Each row comes from the steps of one path. Every step used is in the known rows, and no mark comes twice. Write the path behind each row, first mark first.
Known rows:
ramodu teku lisi: -33 -7 -36 -14 -13 -8 24 7 -13 14 -22 15 13 6 -9 30 -15 -26 -7 0 -35 -7
 -3 20 0 17 6 0 -15 -7 0 8 18 13 -10 12 5 -21 -59 16 5 39 16 16 6 3 29 1
 -30 -8 -15
kugig salifi ramodu: 16 17 -12 12 2 -15 26 5 -7 20 19 44 3 22 -24 -2 -28 4 12 -7 -45 -6 17 1
 -18 21 -18 -12 -42 -14 9 41 13 -11 -1 -10 -30 -2 -23 33 19 19 2 20 18
 52 6 -21 -18 27 -8
teku kugig gitav: 18 4 -16 8 -2 -6 6 -24 -1 7 17 12 9 4 -7 8 -14 -19 36 -9 -1 -6 -11 -10 7
 47 21 -51 4 -32 -37 -8 -5 18 -7 5 8 -9 -19 16 -15 19 2 53 -4 28 6 11
 -32 4 1
tebuk vizo: -9 -6 -27 5 -30 -8 -15 -24 -9 10 -17 12 10 10 6 -17 -4 11 -8 -3 6 -21
 -15 9 -4 12 -23 -5 -7 -18 9 20 20 30 34 13 -12 16 -17 -14 4 29 -27 27 5
 -46 3 24 12 26 -13
kugig teku: -14 12 -52 -13 -16 6 31 -8 -13 12 12 16 15 4 -24 5 -21 -23 51 -13 -11 -7
 -8 8 7 20 9 9 -9 -18 -1 12 -7 7 11 -10 6 5 -10 8 14 10 9 30 -12 44 5 6
 -13 5 -3
gupamud munug teku kugig: -27 -11 -9 -17 -5 1 26 6 -7 15 10 7 9 -7 5 -14 11 -26 3 2 35 -8 -41 6 -3
 34 29 -7 -13 -43 5 -32 13 23 39 20 33 19 -30 -6 -14 -18 42 49 -20 43 -4
 3 -21 1 2
munug vaso ramodu teku lisi: -8 -11 -42 7 -16 -11 -8 -28 -7 28 20 18 28 1 -10 -3 -40 -8 -12 31 6 -19
 -8 35 -8 17 27 -2 -11 -22 -9 5 -9 21 -7 8 19 -3 -53 -29 0 34 16 25 -15
 3 -3 0 -32 12 -13
salifi munug vife ramodu: -30 1 32 -6 18 -24 -5 24 -28 23 16 33 34 -10 -13 -3 -8 -28 -28 12 27 -6
 12 -1 -6 32 -6 24 9 -16 13 -6 -13 -2 0 7 0 34 9 17 -20 -22 16 21 2 32 7
 5 -29 24 6
salifi kugig teku ramodu vife: -30 20 8 -4 -18 -15 55 -31 -6 12 -27 50 23 35 5 20 -12 -56 28 4 -33 -26
 10 0 13 35 1 -9 -7 -9 -16 -3 -25 -6 17 -10 1 -1 -6 42 18 12 -14 49 0 33
 16 0 -15 12 11
gupamud munug salifi: -12 -13 7 -24 11 2 22 0 -16 19 16 -2 10 -19 6 -15 -13 8 -9 0 12 4 -46
 -13 -5 27 27 -10 -11 -36 7 -17 18 5 31 10 8 20 -31 -1 -12 -8 34 40 4 37
 0 1 -9 6 -2
teku kugig salifi munug vife ramodu vaso: -8 2 2 15 1 -27 14 -9 -12 28 9 28 25 13 -16 2 -11 -37 12 4 2 -19 10 -12
 -7 55 28 -24 -7 -19 -22 4 6 31 6 -16 -1 19 -12 34 -16 9 -3 31 15 58 20
 -11 -24 34 2
tebuk pizos: 13 -1 3 19 22 -12 -25 -9 -13 0 -17 17 -2 17 7 2 9 15 9 -20 -8 -8 -3 -10
 -10 4 -14 -32 -20 3 12 -5 22 4 22 -2 2 20 -2 19 5 17 21 23 8 -37 -9 17
 4 4 -12
gupamud munug vife ramodu salifi kugig: 15 3 30 -26 13 -7 19 -17 -6 27 -5 1 -6 0 -4 -14 14 -17 -3 30 13 -22 -24
 10 -4 30 11 11 -14 -14 0 -21 9 10 28 13 0 18 -3 10 -18 0 34 53 13 25
 -11 19 -11 17 -5
tebuk pizos lisi: 22 5 2 18 45 1 -36 3 -15 5 -20 33 -18 22 15 2 -6 22 15 -26 -23 5 -2 -9 2
 -10 -7 -19 -25 11 1 7 43 8 18 2 -7 6 -19 14 7 24 31 18 11 -40 -10 14 -2
 -22 -17
pizos tebuk vizo: -31 9 -57 9 -40 -12 -13 -1 -19 -5 -50 -2 -4 -9 3 -9 -34 0 -4 -14 -1 -14
 2 33 -14 0 -1 -15 -58 -16 3 16 24 15 24 11 -3 11 -26 -42 -4 32 -3 8 0
 -21 8 14 -3 10 -16
gupamud munug teku: -29 -5 -11 -26 -4 6 26 17 -10 19 15 7 8 -11 1 -16 3 -16 0 2 28 -3 -43 14
 -7 22 27 8 -13 -36 19 -26 14 12 36 18 26 17 -26 -11 -7 -19 51 43 -16 39
 -9 1 -18 -2 -3
vaso ramodu vife: 66 3 5 3 -9 0 -1 32 10 -5 20 27 48 0 -27 26 -7 -2 -2 34 -18 -33 17 16 -5
 0 35 10 1 29 2 -22 13 15 15 -1 -4 -21 -3 -10 -3 11 6 15 -1 12 -2 26 -22
 64 -6
salifi ramodu: 6 10 12 11 2 -16 15 3 -5 4 0 39 19 7 -8 5 1 0 1 -4 -36 -15 20 10 -20 5
 -44 -12 -37 -13 29 20 0 -23 4 18 -8 6 -25 4 8 9 6 18 -1 22 -2 -10 -23
 14 -3
munug vaso ramodu salifi: -5 0 -36 12 -12 -9 -13 -36 -2 30 35 13 25 -5 -6 -13 -40 -6 -6 35 5 -29
 -15 27 -11 22 28 6 -11 -1 -3 9 6 25 -1 11 13 11 -42 -32 -2 36 9 15 -7
 17 -18 -2 -17 26 -24
gupamud munug vife ramodu: 33 -4 21 -22 15 -9 10 -11 -7 24 5 -2 -2 -9 -14 -17 16 -1 -3 20 29 -8 -26
 17 -9 18 14 6 -12 -25 4 -27 4 7 31 11 6 13 4 -6 -22 -7 45 53 3 20 -19
 24 -12 22 2
salifi munug vife: -43 5 22 -4 22 -27 1 26 -29 19 19 42 36 -3 -10 -3 -12 -35 -28 -2 31 -4 7
 -5 -2 27 5 10 12 -17 11 -16 -6 0 -1 3 11 32 4 12 -19 -25 17 20 -6 33 3
 14 -27 17 9
ramodu teku: -30 1 -34 -10 -17 3 25 -3 -7 -3 1 17 12 0 -13 17 -10 -19 -18 -5 -28 -20
 7 20 9 20 12 -7 -15 3 7 16 24 12 0 12 -2 -13 -34 8 1 30 13 0 10 7 14 14
 -10 2 -9
salifi kugig teku: -29 25 3 -14 -14 -1 53 -9 -14 9 -14 41 8 33 -6 12 -21 -39 31 1 -27 -17 5
 2 21 35 -8 -6 -13 -19 -17 14 -27 -6 16 -4 0 11 -5 42 20 8 -10 46 2 28
 11 5 -12 -11 15
kugig teku ramodu: -22 4 -44 -3 -13 -18 35 -34 -8 15 0 27 27 10 -3 11 -17 -40 55 -17 -9 -10
 -11 0 -1 19 0 -1 -3 -21 -4 3 -7 6 7 -11 12 4 -15 11 17 23 -4 37 -15 48
 6 -12 -20 20 -6
ramodu vife: 16 4 -11 1 -22 -3 8 -1 9 8 2 25 32 -9 -24 16 11 -13 -7 3 -19 -17 13 20
 -9 13 54 1 -6 34 12 -28 17 5 22 -11 -10 -31 -3 -3 -11 1 28 4 15 17 3 29
 -1 48 -4
pizos tebuk: -21 18 -44 4 -25 -16 4 19 -17 -8 -29 4 -3 -17 -8 8 -38 -4 3 -21 -10 -3 7
 33 -15 1 20 -21 -61 -6 2 5 18 -3 5 5 6 3 -22 -31 -9 21 27 -3 2 19 -1 4
 -17 -2 -9
salifi kugig: -14 23 34 -7 -11 -13 38 -1 -9 5 -13 43 6 30 3 12 -12 -17 -4 1 -28 -16 4
 2 11 30 -8 -18 -16 -8 -9 7 -16 -8 15 7 -3 11 -5 40 8 9 -7 35 19 6 4 8
 -7 -8 13
vife ramodu salifi: 11 5 2 -7 -23 2 1 -5 -1 23 5 -11 2 -21 -11 11 -2 2 7 27 -44 -29 -5 14
 -11 33 -11 34 -20 27 19 30 26 10 8 16 -29 10 -20 14 0 39 7 3 33 19 7
 -15 -5 28 -32
vife ramodu: 34 -1 15 -5 -19 -3 -1 3 -3 15 8 0 7 -18 -18 11 2 19 4 15 -18 -11 -2 20
 -11 21 -14 17 -19 0 17 21 -3 -3 13 12 -23 8 -2 8 -3 19 16 16 23 8 0 -6
 -9 21 -8
ramodu salifi munug gupamud: -75 11 -5 -8 -3 -1 13 7 -15 23 21 20 24 -7 -2 -3 -9 -48 -11 7 -15 -27 3
 -10 8 34 -11 33 3 17 24 1 49 30 -9 10 -2 23 -25 16 -7 7 4 0 21 46 9 -8
 -12 23 -34
vaso ramodu: 57 3 8 -1 1 -6 -2 36 1 -5 27 21 33 4 -19 16 -20 10 6 22 -10 -24 1 8 1 1
 3 2 -4 3 -1 1 7 14 6 10 3 4 -8 -7 3 18 -2 21 -4 7 -9 11 -25 35 -4
gupamud munug vaso ramodu: 8 -17 -2 -15 1 4 4 -15 -5 22 28 5 19 -3 -1 -26 -13 -2 1 24 30 -12 -43 24
 -2 11 44 3 -11 -25 5 -10 -3 14 33 12 22 11 -30 -35 -15 -1 40 55 -6 21
 -19 20 -14 8 -1
vife ramodu vaso: 14 7 5 -10 -16 -5 4 -2 -3 24 -3 -6 24 -16 -21 19 8 9 14 21 -35 -25 0 30
 -18 22 23 7 -13 14 25 14 -3 9 14 -4 -15 3 -11 -2 -3 26 23 16 34 23 7
 -14 -6 23 -16

Which path is each row?
-35 20 8 -7 -12 -17 54 -29 -12 11 -24 48 18 37 9 17 -17 -49 32 -2 -28
 -21 3 -4 13 36 -14 -12 -10 -22 -15 5 -28 -7 14 -5 4 11 -7 46 20 18 -21
 51 -1 31 12 -5 -18 -1 12 : salifi kugig teku ramodu
-22 5 -4 5 1 -49 15 -39 1 21 -17 28 48 3 19 22 6 -31 17 -10 -25 -25 -9 9
 -25 13 29 -33 -1 7 13 -17 11 13 7 -17 20 -2 -27 -1 -1 40 1 24 17 28 0
 -21 -13 30 -16 : teku ramodu vaso
-35 0 7 -10 -20 4 2 17 -13 29 10 0 18 -26 -5 10 -8 -20 -7 31 -26 -27 -5
 6 -12 45 -14 52 -10 13 30 27 20 9 7 21 -20 29 -25 18 -2 17 11 3 21 40
 17 -29 -20 23 -29 : vife ramodu salifi munug teku
20 12 2 -11 -2 3 20 26 -2 13 -1 20 27 22 -7 29 -33 -35 28 44 -48 -43 -3
 -2 7 24 -3 26 -6 17 -12 11 16 23 -1 9 0 8 -34 24 20 43 -22 31 3 27 14
 -8 -33 26 -23 : vaso ramodu salifi kugig teku lisi
-51 -13 7 2 0 -6 -8 15 -23 22 34 42 62 -8 -6 -8 -28 -35 -25 21 25 -14 3
 11 0 25 38 24 13 -3 16 -1 -14 3 5 3 12 19 -22 -17 -15 -18 15 21 -6 36
 10 5 -29 25 2 : salifi munug vaso ramodu vife
35 8 -3 -1 -2 2 -1 28 4 1 24 10 27 2 -9 17 -24 -10 8 34 -35 -42 -4 3 -1
 12 4 19 -5 30 5 11 38 26 1 13 -2 6 -26 -2 7 39 -14 8 7 20 -4 1 -21 40
 -28 : vaso ramodu salifi
-45 -8 -12 -21 -2 -10 28 -4 -5 25 5 9 14 -9 20 -11 4 -37 3 6 15 -15 -47
 5 -15 28 21 8 -10 -26 20 -27 28 18 33 19 30 19 -38 -4 -4 4 36 41 -12 46
 -6 -14 -20 10 -17 : gupamud munug teku ramodu salifi
-18 -14 -11 -16 -4 1 10 -31 -9 28 23 4 9 -8 3 -32 -6 -3 1 6 31 -1 -47 25
 -5 18 44 -2 -15 -27 8 -10 -1 7 34 10 21 10 -33 -32 -17 -6 47 51 -1 24
 -17 18 -5 -7 0 : gupamud munug vaso
-14 2 -1 10 2 -16 15 -12 -12 20 3 27 31 -19 -6 7 -23 9 -29 8 -32 -10 12
 -20 -26 28 -1 -21 -23 -27 14 -11 11 -9 4 5 -15 7 -37 12 2 6 7 3 -2 42
 15 -25 -22 42 -7 : munug salifi ramodu vife
-1 13 -26 8 -3 -9 35 1 -8 16 11 42 4 25 -25 4 -29 -10 3 -3 -56 -12 24 5
 -13 24 -16 -11 -44 -13 8 49 21 -6 -4 -7 -31 -10 -33 36 19 27 1 14 19 49
 17 -20 -20 24 -10 : kugig salifi ramodu teku
-24 -3 -40 8 -21 -4 32 -17 -4 3 1 22 6 14 -14 13 -14 -35 -5 -5 -27 -22
 11 4 11 42 21 -27 -22 -9 -21 23 30 29 1 2 -3 -12 -41 25 -3 35 -4 10 11
 27 25 3 -15 14 -5 : ramodu teku kugig salifi
-35 8 -51 -8 -11 -18 36 -37 -8 21 -7 23 40 8 -5 18 -12 -48 61 -11 -24
 -22 -10 8 -7 21 24 -7 1 -12 3 -3 -7 15 9 -24 18 0 -21 4 17 30 1 36 -7
 56 9 -17 -16 20 -12 : kugig teku ramodu vaso
33 19 -1 -2 11 -34 -4 -27 -5 33 -3 6 11 -10 -31 5 8 3 -8 23 8 -23 14 27
 -24 21 12 -9 -5 -11 1 -26 -8 18 -1 -7 -2 8 15 0 -16 19 29 20 10 15 -16
 7 -16 41 -6 : munug vife ramodu vaso
15 2 -14 20 -14 -21 19 -16 -2 14 15 27 7 19 -12 1 -16 -18 20 -15 -6 -8
 -2 -11 -2 45 19 -39 -21 -19 -31 11 20 27 11 -9 -2 5 -20 31 -6 19 -9 27
 10 40 8 -4 -15 24 1 : teku kugig salifi
0 -2 8 18 -1 -26 12 -7 -14 23 16 31 16 14 -14 -1 -15 -32 5 0 11 -10 9
 -16 -2 54 14 -20 -10 -27 -26 8 7 23 7 -7 -5 21 -8 39 -15 3 -7 33 9 50
 17 -8 -28 34 6 : teku kugig salifi munug vife ramodu
-34 -11 -7 -20 -1 -12 29 -1 -7 22 6 14 16 -8 16 -10 7 -27 1 -1 25 -6 -44
 7 -13 23 19 0 -9 -38 18 -34 14 12 34 17 31 16 -30 -7 -7 -7 41 49 -18 40
 -8 -9 -22 8 -6 : gupamud munug teku ramodu
5 2 14 -6 7 3 -1 45 -7 3 30 21 42 -1 -5 16 -28 -28 0 35 -26 -40 -1 -5 3
 19 7 33 5 30 11 13 32 22 0 14 0 18 -29 5 2 23 -13 8 6 32 8 -1 -27 37
 -25 : vaso ramodu salifi munug
15 3 -6 27 -11 -23 22 -17 -2 13 8 37 10 23 -11 1 -12 -21 19 -11 -18 -13
 12 -12 -7 40 -3 -39 -33 -24 -22 19 14 15 7 -3 -6 7 -27 32 -1 18 -12 32
 6 47 10 -13 -22 28 2 : teku kugig salifi ramodu
-79 -9 2 0 0 -12 -3 3 -30 27 33 39 44 -9 2 -19 -30 -31 -23 0 29 0 -10 8
 -1 32 24 14 5 -17 19 11 -16 -4 5 6 16 32 -28 -10 -15 -19 20 21 -2 35 8
 -1 -21 -3 4 : salifi munug vaso
22 -6 12 -25 12 -5 17 -14 -7 21 1 -2 -2 -7 -15 -12 17 -9 -10 22 24 -15
 -20 20 -6 20 16 7 -13 -23 3 -21 7 10 27 12 4 9 -4 -4 -23 -2 44 49 4 18
 -11 26 -12 18 -1 : gupamud munug vife ramodu teku
-32 9 -6 4 10 -20 18 -13 -18 26 2 17 33 -17 0 7 -26 11 -18 5 -39 -12 3
 -16 -29 28 1 -33 -23 -36 20 1 8 0 -3 0 -4 18 -46 8 6 19 7 8 2 48 13 -39
 -21 25 -12 : munug salifi ramodu vaso
5 -3 1 13 -15 -42 11 -38 10 13 -11 40 44 -1 11 23 13 -32 1 -5 -16 -18 4
 4 -21 11 27 -18 -2 19 8 -33 14 2 14 -8 4 -21 -15 4 -6 24 3 17 9 17 -1
 -1 -12 55 -9 : teku ramodu vife
-6 -11 -39 16 -17 -10 -7 -43 -4 18 28 19 29 1 -9 -10 -32 -14 -13 28 16
 -27 -3 30 -3 25 33 -15 -10 -22 -14 7 -7 28 1 10 19 1 -42 -30 -7 30 8 23
 -17 8 -9 6 -24 20 -6 : munug vaso ramodu teku kugig
-31 20 2 -19 -13 -7 53 1 -17 20 -32 40 10 38 -4 20 -27 -42 38 3 -33 -9
 -1 2 16 35 -13 0 -14 -26 -20 8 -31 -5 8 -4 6 7 -21 49 23 15 -7 57 -1 27
 24 -5 -24 -20 10 : salifi kugig teku lisi
15 8 12 12 -9 -9 15 -1 5 5 -6 44 33 2 -18 13 14 -13 -8 7 -44 -25 33 18
 -22 4 -9 -4 -32 13 30 -1 4 -22 13 7 -14 -19 -21 -1 0 3 15 14 4 28 5 2
 -21 40 -3 : salifi ramodu vife
-18 12 -6 0 16 -23 18 20 -24 29 29 46 16 17 -24 -10 -39 -20 -9 -5 1 3 8
 -11 -7 37 15 3 -8 -17 -4 17 12 5 -5 -18 -16 18 -3 38 -1 -5 10 20 16 59
 10 -6 -21 29 1 : kugig salifi munug vife
7 -5 -5 -11 -27 6 12 -5 -4 8 -2 -3 7 -16 -21 19 3 4 -9 21 -34 -22 10 26
 -4 26 -10 19 -20 1 15 33 6 3 8 15 -25 -4 -17 10 -1 31 13 7 22 4 16 -3
 -12 18 -13 : vife ramodu teku
-38 6 -52 -4 -13 -15 34 -40 -6 21 -1 20 23 6 4 13 -20 -53 57 -8 -28 -23
 -14 -4 -1 28 0 12 -5 -2 1 10 14 15 4 -8 8 6 -28 15 19 38 -10 29 -6 54 8
 -19 -16 23 -22 : kugig teku ramodu salifi
-18 1 -3 15 -8 -9 27 -15 -3 -3 -11 37 19 14 -5 15 7 -30 -8 0 -44 -29 32
 9 -6 19 -36 -24 -39 -17 13 23 7 -6 1 22 -2 -5 -43 11 2 23 -5 18 -4 25
 16 -8 -28 10 -2 : salifi ramodu teku kugig
-50 4 -35 7 -15 -39 18 -10 -6 21 7 32 24 -8 14 7 -9 -29 -9 -9 15 -9 -13
 3 -25 28 -5 -12 -8 -41 13 -28 10 14 6 16 29 18 -28 4 9 10 17 13 -29 34
 -6 -36 -33 22 -13 : munug teku ramodu
-19 2 -38 4 -13 -8 3 -37 -8 40 14 19 25 12 -4 -5 -49 -27 14 40 -5 -29
 -15 24 -5 30 21 13 -9 -14 -14 8 -11 24 -4 5 14 9 -52 -13 10 38 2 35 -11
 23 -2 -10 -27 14 -23 : munug vaso ramodu salifi kugig teku lisi
28 17 17 -4 -2 0 12 25 3 2 12 22 24 18 -4 21 -24 -22 3 43 -43 -48 4 0 8
 21 -1 16 -6 26 -4 11 24 23 3 15 -5 11 -24 18 12 38 -23 17 11 18 2 0 -21
 34 -22 : vaso ramodu salifi kugig
-42 -8 -11 -22 1 -13 29 -2 -7 23 2 11 25 -8 15 -6 11 -33 6 3 17 -13 -43
 12 -16 23 39 -4 -8 -31 22 -35 14 17 33 10 35 13 -33 -13 -7 -3 44 47 -11
 49 -5 -13 -21 9 -10 : gupamud munug teku ramodu vaso
-5 3 -5 -5 8 7 1 39 -7 8 33 16 41 0 -4 15 -32 -41 9 39 -18 -41 -4 -12 5
 37 10 21 12 5 -3 1 25 31 -9 19 8 18 -32 7 1 21 -11 24 -10 47 14 -11 -45
 36 -25 : vaso ramodu salifi munug teku kugig gitav
-37 -5 8 -6 -21 -1 3 9 -12 27 6 0 19 -22 -2 8 -3 -28 -3 29 -23 -30 -3 1
 -8 52 -13 43 -9 8 18 22 21 16 10 20 -14 30 -27 20 -6 18 5 7 18 41 21
 -30 -22 26 -26 : vife ramodu salifi munug teku kugig
-68 16 -33 -1 -11 -28 25 -19 -5 29 -2 31 16 0 20 12 -22 -47 3 7 -12 -21
 -16 -4 -18 48 -4 -7 -4 -31 3 -21 13 17 -6 16 20 14 -40 24 16 26 7 26
 -21 47 4 -43 -38 15 -26 : munug teku ramodu salifi kugig gitav
-2 -9 -46 18 -16 -9 -2 -42 -4 23 35 22 24 8 -14 -12 -42 -11 -10 28 9 -27
 0 27 -4 30 35 -15 -13 -26 -18 16 -4 29 -2 2 11 0 -44 -21 -4 33 7 25 -12
 19 -5 -1 -25 26 -9 : munug vaso ramodu teku kugig salifi
33 10 -10 7 2 -30 6 -34 -5 28 -2 13 -5 0 -32 3 0 -9 -17 22 8 -21 22 16
 -13 36 -6 -11 -15 -23 -22 -8 3 22 -5 1 -13 6 5 22 -13 21 14 21 2 17 -4
 8 -22 43 -4 : munug vife ramodu teku kugig salifi
